Each row was made from one path, in order. Every step used is in the known rows, and no mark comes twice. Write each row's path.
Known rows:
S > F: [-0.953  0.954 -0.319  0.223  0.901 -3.486 -1.085 -0.145  1.468  0.412
  0.156 -0.466  3.830 -2.378 -1.977  0.122 -0.062 -2.512 -1.117 -0.574
  0.384]
N > J > M: [-0.198  0.449 -0.352  3.630 -0.915  1.776 -1.395 -1.116 -2.683  1.450
 -0.258  1.235  0.808  3.147  1.753  0.251  0.368 -0.035 -0.995  1.547
  0.520]
U > P > F > M > J: [-1.954 -0.639  0.278 -0.095  0.694  3.727 -1.588  0.024  3.422  1.612
 -0.249 -2.442 -3.355 -2.642 -2.259  0.678  1.574 -1.679  0.372  1.665
  0.614]
F > J: [-0.908 -0.764  0.025  1.739 -1.174 -0.701 -2.843  0.708  1.391 -0.351
  1.212 -1.472  0.286 -1.568 -2.052 -0.337  0.736 -2.008 -1.531  0.817
  1.549]
S > M > N > J > F > P > U: [-2.553  2.025 -2.538 -3.621 -2.731  1.853  0.510  2.256  0.493 -0.833
 -0.428  4.346 -1.797  0.791  0.812  2.096  0.868 -1.468 -2.283 -1.371
 -1.384]
F > M > N > J: [-1.324  1.896 -0.346  0.042 -1.932  2.466  2.957 -0.577  0.747 -1.499
 -0.800  2.195 -2.867  4.512  0.194 -1.160  2.568 -2.176 -1.415 -1.307
 -0.254]
U > P > F > J: [-1.407 -1.047 -1.271 -1.055 -0.521  1.915 -6.412  0.575  1.510  0.980
  0.663 -0.642  0.793 -5.146 -5.858  0.983  0.301 -2.903 -0.532  2.531
  1.933]
M > N > J > F: [-0.761  0.057 -2.841 -0.416 -1.158 -0.248 -0.636  0.358 -3.423 -1.713
 -0.578  1.786 -1.055  3.853 -0.475  0.623  1.537 -6.690 -1.921  0.936
 -0.786]
J > M > N > F > P: [-2.798  0.183 -3.162 -1.553 -0.867  4.365 -0.084  0.307  0.689 -0.877
 -0.138  2.833  0.721  2.910 -0.109  2.248 -0.056 -1.870 -0.451 -0.321
  2.272]
P > U > F > J > M > N: [-2.151  1.030 -1.640  1.404 -1.787  2.370 -2.124  0.509  0.971 -1.222
 -0.221 -1.991 -0.446  2.857 -0.883  3.094  1.431  0.046 -1.466 -1.477
 -1.063]
M > J > F > P > U: [-1.841 -0.960 -1.921 -4.031 -2.370  2.041 -1.948  2.297  0.109 -0.639
  0.133  0.618 -1.358 -1.479  0.506  2.063  0.753 -1.979 -0.834  0.310
 -1.202]
M > N > J: [-0.987  1.659 -1.668 -2.858 -2.958  1.172  1.405  0.399  0.616 -2.213
 -1.058  2.891 -2.868  4.466 -0.962 -1.064  1.549 -2.923 -1.882 -0.699
 -0.673]
P > F: [-0.510 -1.828 -0.423 -3.810  1.326  2.053 -3.243 -0.433 -0.819  1.406
 -1.014 -2.409  0.744 -2.872 -2.393  1.021  0.617 -2.070  1.016  1.886
  1.406]
P > U > F: [-0.237  0.575  0.114 -3.744 -0.938  1.538 -1.476 -0.605 -1.226 -0.613
 -1.289  1.209  0.985 -1.570 -4.931  1.844 -0.214 -0.384  0.790 -1.193
 -2.569]
M > N > F > P > U: [-2.481  0.340 -2.838 -5.769 -2.856  3.436  0.286  1.332  0.235 -2.511
 -0.440  1.687 -0.792  0.731 -2.147  2.016  0.183 -0.537 -0.265 -1.273
  0.161]
P > U > F > J > M: [-1.074 -0.378 -0.062  3.942 -0.783  1.820 -4.656 -0.656 -1.406  1.277
  0.382 -1.534  2.357 -0.513 -1.860  2.697  0.303  0.268 -0.733  0.780
  0.019]
J > M > N: [-1.440  1.215 -1.690  2.466 -0.384  1.972  0.591  0.264  0.929 -0.560
 -0.298 -1.649 -1.091  4.793  3.031  2.300  1.024  1.397 -0.873 -1.402
 -0.532]
N > J: [ 0.040  0.670 -0.321 -1.552 -2.130  0.486  0.146 -0.396 -1.238 -0.544
 -0.621  3.255 -0.892  1.708 -1.544 -1.810  0.652 -2.673 -1.176  0.987
  0.031]
S > F > J > M > N: [-2.506  1.182 -1.876  3.647 -0.590 -0.253 -1.854  0.649  2.487 -0.572
  0.576 -2.727  1.027  2.559  0.709  2.203  1.459 -1.213 -2.472 -1.097
  0.642]
P > U > F > J: [-1.110 -0.331  0.096 -1.273 -1.947  0.569 -3.909  0.256  0.374 -0.829
  0.130 -0.403  0.990 -2.777 -5.890  1.154  0.602 -2.237 -0.875 -0.080
 -0.479]
J > F > P: [-1.079 -0.883 -1.715 -0.958  0.047  1.916 -1.895  1.081 -0.803  0.677
  0.507  3.758  1.631 -0.923  2.246  1.544  0.316 -3.620 -0.378  0.687
  0.394]
J > M: [-0.179 -0.139 -0.079  4.917  0.916  1.466 -1.557 -0.842 -1.654  1.870
  0.248 -1.298  1.567  1.714  2.954  1.746 -0.198  2.061 -0.021  0.826
  0.503]
N > F > M > J: [-2.181 -0.968  0.013  1.518  0.228  1.740  1.259 -0.654  1.642 -0.212
 -0.002 -3.096 -3.280  1.008 -2.588  0.060  1.370 -2.952 -0.337  1.269
  1.893]
N > F: [-0.945 -0.840 -1.954 -0.748  0.293  0.277  0.022 -1.145 -2.901 -1.319
 -0.324 -0.140  0.953  1.202 -5.017  0.549 -0.963 -3.316  0.360  1.435
  2.543]
J > M > N > F > P > U: [-2.635  0.246 -2.878 -3.244 -2.429  4.151 -0.451  0.913 -0.448 -1.557
 -0.329  0.910  0.053  1.604 -0.692  2.896  0.095  0.538 -0.289 -0.950
  0.366]

Write each row's path:
[-0.879 -0.414  0.173  5.233  0.198  1.580 -4.538 -1.058 -0.865  1.767
  0.490 -1.011  2.805 -0.054 -1.369  2.222  0.186 -0.657 -0.758  1.166
  0.854]  U > F > J > M
[-1.264  2.198 -0.063 -0.784 -1.706  3.081  2.215 -1.229  0.582 -1.381
 -1.374  3.333 -1.978  4.021 -1.979 -0.587  2.430 -3.081 -1.022 -1.553
 -1.058]  U > F > M > N > J
[-1.269 -0.622 -1.764 -3.285 -1.788  2.132 -1.736  1.588 -1.410 -0.412
  0.185  1.822  0.599 -1.573  1.021  2.197  0.383 -1.149 -0.283 -0.254
 -1.120]  J > F > P > U
[-1.693 -0.044  1.405 -0.263 -0.483  2.587  0.331 -0.321  2.687  0.234
 -0.672 -2.247 -3.208 -0.765 -2.402  0.875  1.831 -1.178  0.043 -0.420
 -1.325]  P > U > F > M > J
[-2.855  2.096 -2.990 -0.579  0.360 -0.106  3.017  0.013  0.792 -1.835
 -0.723  0.733 -1.814  3.630 -3.997  1.685 -0.663 -2.089 -1.528 -0.913
  2.077]  S > M > N > F
[-1.454  2.248 -0.291 -2.222 -2.627  3.344  2.110 -0.810  0.083 -1.923
 -1.480  2.674 -2.466  3.618 -2.254 -0.084  2.453 -2.180 -1.067 -1.975
 -1.758]  P > U > F > M > N > J
[-0.596 -0.373 -1.638 -3.598  0.866  3.198 -4.512 -0.111  0.072  1.647
 -0.738  0.992  0.716 -4.426 -4.640  1.568 -0.593 -1.128  1.313  1.931
  0.454]  U > P > F
[-1.694  0.246 -2.800 -2.787 -1.803  2.731 -0.991  1.284 -0.351 -0.718
 -0.140  5.425 -0.168  1.920  1.596  0.814  1.274 -5.509 -1.620  0.195
 -0.049]  M > N > J > F > P
[-1.342 -1.025 -1.105  3.953  0.399  2.978 -6.690 -0.381 -0.573  2.638
  0.776 -1.828  2.157 -2.343 -1.766  2.459  0.057 -0.265 -0.442  2.772
  1.984]  U > P > F > J > M
[-1.086  0.598 -0.168 -3.858 -0.429  3.903 -1.529  0.042  2.167  0.759
 -0.544  5.821  1.948 -1.815 -1.506  1.226 -0.219 -1.628  0.501 -0.971
 -0.527]  U > F > P
[-1.616  0.737 -0.870  3.143  1.024  1.720  2.285 -0.233 -0.141 -1.142
 -0.030 -1.641 -1.636  3.638  2.455  1.843  2.631 -2.124 -0.605 -1.856
 -0.636]  J > F > M > N
[-2.259 -0.271 -1.909  1.585 -0.480  2.641 -2.939  0.526  1.330 -0.075
 -0.010 -3.723 -0.556  2.277  0.465  2.591  1.806 -0.971 -1.337  0.146
  1.144]  P > F > J > M > N
[-2.472 -0.658 -2.594  0.113 -1.535  0.151 -1.704  0.401  0.555 -2.738
  0.672 -1.981 -0.503  1.534 -5.604  0.719  0.734 -4.798 -1.901  0.679
  2.975]  M > N > F > J
[-1.538 -1.252 -1.358  5.758  0.059  1.015 -3.682 -1.002 -2.299  0.788
  1.020 -2.644  2.405  1.299 -1.884  1.829 -0.162 -1.618 -1.068  2.380
  3.323]  N > F > J > M
[-1.457  1.641 -2.615  0.752 -0.521 -1.058  0.740  0.710 -1.944 -0.673
 -0.606  2.948 -1.798  3.640  0.062  0.995  1.070 -5.553 -2.786  0.355
 -0.491]  S > M > N > J > F
[ 0.043 -0.706 -1.792  0.515 -0.514 -0.897 -1.723 -0.233 -4.890 -0.334
 -0.244  2.141  0.435  1.708 -0.855  0.048  0.796 -6.492 -1.346  2.275
 -0.127]  N > J > F
[-2.122  0.162  1.107  2.219  0.668 -0.611  0.533  0.002  4.375  0.889
  0.312 -3.323 -1.331 -1.243 -0.668 -0.198  1.921 -2.469 -1.193  0.031
  0.508]  S > F > M > J
[-1.616  1.845 -1.279 -1.785 -1.550  4.337  0.366 -0.617  0.967 -0.629
 -1.115  3.086 -2.497  2.019 -2.459 -0.301  2.167 -2.684 -0.773 -0.267
 -0.140]  U > P > F > M > N > J
[-1.666 -0.028 -0.278  1.909 -0.445 -3.581 -3.668  0.628  2.607 -0.054
  1.367 -1.780  3.396 -3.490 -3.808 -0.153  0.674 -4.073 -2.435  0.393
  1.892]  S > F > J
[-2.011  0.694 -1.737  3.494 -1.093  1.540 -1.209  0.734  1.707 -0.802
  0.485 -2.530 -0.919  3.757  1.744  2.079  1.539  0.026 -1.912 -0.780
  0.449]  F > J > M > N
[-1.936  0.366 -0.180 -0.496  1.061  3.900  1.298 -0.539  1.905 -0.304
 -0.803 -2.966 -1.969  1.622  0.672  1.480  2.809 -0.705  0.344 -1.539
  0.355]  P > F > M > N
[-1.833 -1.308 -1.973 -1.915 -0.712  1.861 -2.215  1.928  1.278  0.462
  0.458  2.287 -0.763 -0.834  1.597  1.383  0.686 -4.787 -1.065  1.340
  0.311]  M > J > F > P
[-1.317 -2.203 -0.394 -1.381 -0.166  1.060 -5.405  0.386  0.723  0.779
  0.423 -3.271  0.834 -3.923 -4.050  0.492  1.248 -3.709 -0.674  2.455
  2.705]  P > F > J
[-0.868 -0.430  0.305  0.362 -0.804  0.196 -3.836 -0.252  1.043 -0.181
  0.298  0.365  1.458 -2.258 -5.405  0.578  0.471 -3.449 -0.931  0.474
  0.430]  U > F > J
[-1.847  0.374 -2.741 -5.008 -3.348  2.713 -0.800  1.888 -0.955 -1.858
 -0.410  3.248 -1.090  1.052  0.560  1.732  1.348 -2.644 -1.344 -0.836
 -1.557]  M > N > J > F > P > U
[-2.358  0.650 -2.720  1.716 -0.741  3.382 -3.757  0.704  1.908  0.002
  0.134 -1.485 -0.524  1.280 -0.920  2.943  1.059 -0.272 -1.222  0.220
  0.559]  U > P > F > J > M > N
